Each row was made from one small tree. Brackets hold a mark, then the marks that hang from it, in alphabetical order. Every link used is in the known rows. Write each row's tree.
Known rows
{E {S C}}: [ 20.0  23.6 -43.9  -9.8 -52.1  -8.1 -35.3 -10.7  43.5  31.6   9.2 -27.3
 -47.5  11.6   0.1  15.2  -7.3]
{S C {U {L P}}}: [  3.0  21.7 -26.3 -32.4 -33.7 -35.1 -30.9   9.4  26.4 -15.0  31.3 -25.8
 -22.8  23.7 -14.8  -6.8   5.8]
{C {S U}}: [ 26.5  24.4 -46.1 -16.6 -57.3 -22.0 -26.9 -31.4  27.9   3.5 -24.8 -28.2
 -17.2  -5.1   0.5 -21.2 -22.9]
{L U}: [  4.9  31.7 -60.0  -0.5 -40.2  19.1  -4.3 -37.6  22.0  32.6 -13.4 -30.6
   5.1  31.5  11.7 -13.8  -9.6]
{J {N {P C {L U}}}}: [ 39.8  25.5 -32.9  -7.3 -39.6  37.2  18.7 -35.4  44.3  28.7 -20.4 -38.1
 -10.8  21.4  -2.4  19.8  11.4]
{U {L {P C {N J}}}}: [  3.4  50.9 -29.1  19.7 -14.6  20.1  12.8 -14.5  24.0  15.5  -7.7  -5.4
  -2.4  10.0  15.3  15.3  17.7]
{U L}: [  0.3  38.5 -32.3  -3.7 -28.6  -1.9 -16.7  -3.7  30.8   7.1   4.2  -6.1
  -2.2  12.7  10.9   7.0  -3.1]
{P {N J}}: [  9.8  47.5 -40.5  24.7 -30.7  34.0   2.1 -29.1  20.1  44.0  -6.5 -42.9
 -42.9   6.0  44.0  12.9   4.6]
{E {S C U}}: [ 24.7  17.2 -38.1 -26.4 -52.0 -25.3 -36.4 -12.1  37.6  22.4  28.1 -38.0
 -40.4  12.1 -11.3  -1.3 -18.7]
{S U}: [ 18.9  19.5 -38.9 -16.8 -49.1 -18.7 -20.1 -21.7  17.9  15.7  29.9 -34.7
 -11.4  17.8   1.4 -24.4 -17.3]
{J N}: [ 13.6  36.1 -22.9 -12.1 -51.7   4.6  -1.1 -19.9  49.6  35.5  -2.8 -22.9
 -43.1  13.9   9.9  19.7  -1.0]
{S C {U {L {P N}}}}: [  3.6  25.2 -20.4 -27.9 -33.9 -30.2 -20.4   5.6  23.3 -12.0  27.8 -33.3
 -28.2  21.0  -4.7  -2.2   6.8]
{L {P C N}}: [ 19.6  39.3 -35.6  36.7 -41.7  26.8  32.1 -36.7  13.9  36.6 -13.6 -16.9
 -17.0  14.7  26.1   9.3  26.1]
{U {L {P C N}}}: [  5.6  45.9 -24.3  17.2 -23.5  13.3  17.6 -15.5  22.0  12.6  -8.0  -4.3
   0.9  11.2  16.3  15.2  16.0]
{E {S C {U L}}}: [ 18.8  21.8 -30.7 -31.2 -42.0 -28.6 -36.6  -4.3  40.2  11.9  28.5 -31.5
 -31.4  10.2 -15.2   2.9 -19.2]
{P {C S} L}: [ 64.9  27.1 -48.8  31.3 -38.4   8.7  32.0 -29.2  33.4  -1.3 -38.4  -9.6
  13.4  -7.8  22.1  11.7   4.1]
{L P U}: [ -4.1  35.2 -62.4  10.0 -38.5  28.1   4.2 -50.9  18.8  42.6 -17.2 -18.9
   1.1  41.9  -0.1 -17.8  13.6]

Which tree is each row?
[ 18.4  33.2 -33.8 -13.4 -46.6 -17.6 -13.6 -31.6  26.0  -0.7 -29.6 -25.5
 -15.0  -6.4   2.1 -13.7 -14.7]  {C {S {U {L {P N}}}}}
[ 29.3  28.7 -69.1  13.2 -14.2  62.4 -27.3 -24.1  21.9  31.1 -13.5 -39.0
  -3.9  16.6  -4.9  -0.5  18.8]  {N J {P C}}
[ 49.7  13.4 -62.2  13.6 -31.5  53.1  11.4 -41.1  18.4  18.8 -21.8 -40.2
  24.3  28.1   0.1  -1.5  16.3]  {N {P C {L U}}}
[ 16.7  44.4 -50.9  26.3 -36.8  35.0  41.1 -59.9  13.3  32.4 -53.3 -27.8
   7.4  18.0  16.8  -4.6  13.1]  {L {P {C S} N} U}
[ 36.3  26.6 -68.7   1.9 -18.1  49.4 -31.8 -29.5  22.8  18.8 -27.4 -43.7
  -2.3   5.8 -13.5  -9.5   8.0]  {N J {P {C {S U}}}}
[ 35.6  11.5 -64.4   3.6 -37.9  51.1  -9.3 -45.1  21.5  27.1 -16.0 -45.8
   5.3  35.1  -0.3  -7.1  14.0]  {N {P {L U}}}
[  4.2  41.1 -32.7  10.6 -23.5   6.3   3.6 -10.0  26.9   7.4  -3.0   6.4
   8.6  15.4   2.7   7.8  14.9]  {U {L {P C}}}
[ 43.2  26.7 -76.1  20.3  -4.9  74.4  -3.2 -38.8  24.0  28.7 -22.1 -43.7
  15.4  23.9  -2.7  -0.5  21.1]  {N J {P C {L U}}}
[ 21.4  26.1 -33.4 -22.1 -42.3 -17.6 -25.8 -23.1  35.7  26.1  26.9 -26.5
 -15.1   7.2 -11.4  -6.4 -28.1]  {E {S {U L}}}
[ 61.7  39.0 -40.9  39.2 -32.5  32.4  70.1 -53.3  20.9  10.4 -60.3 -38.6
  16.4  -6.4  45.5  16.7   1.2]  {P {C S} {L U} N}
[ 24.0  35.7 -32.4  -6.4 -29.4  -1.3  -7.2 -28.4  31.7  32.2  18.4 -28.7
 -15.6   3.0  -7.0  -0.3 -16.6]  {E {S {U {L {P C {N J}}}}}}
[ 25.5  27.3 -33.1 -13.1 -38.6 -13.6 -12.6 -25.4  33.1  25.7  23.0 -20.4
  -7.2   7.5 -15.3  -4.9 -19.1]  {E {S {U {L {P C}}}}}
[  1.6  30.0 -25.1 -25.5 -24.7 -22.5 -25.8   6.5  24.8  -8.6  27.9 -34.6
 -31.2  19.7  -6.1  -2.3   8.2]  {S C {U {L {P {N J}}}}}
[  7.2  20.9 -24.9 -37.7 -34.4 -39.5 -34.6  16.0  27.9 -19.8  33.3 -31.8
 -21.0  19.0  -8.3  -5.0  -5.8]  {S C {U L}}
[ 54.8  36.9 -38.1  44.2 -26.9  39.6  76.0 -46.2  15.9  21.8 -27.3 -39.6
  18.2   9.2  49.8  19.5   8.1]  {P C {L U} N}
[ -6.6  49.8 -30.9  12.5 -18.2  18.9  -1.3 -16.8  26.0  21.9  -3.7  -9.3
 -15.6  14.8  15.0  11.2  16.0]  {U {L {P {N J}}}}
[ 54.1  22.9 -69.5  12.4 -13.5  54.4 -14.2 -35.4  26.7  14.5 -27.8 -42.7
   4.7   6.4  -8.4  -4.3  14.4]  {N J {P {C {S U}} L}}
[ 37.1  50.6 -40.6  34.4 -27.4  30.0  26.1 -30.6  21.6  21.0 -47.9 -34.4
 -17.7 -19.6  40.1  18.1   1.0]  {P {C S} {N J}}
[  9.0  46.8 -25.8  15.0 -26.4   9.2  15.1 -18.7  24.8   7.0 -23.8  -3.8
  -0.7   3.3  14.4  13.7  12.6]  {U {L {P {C S} N}}}
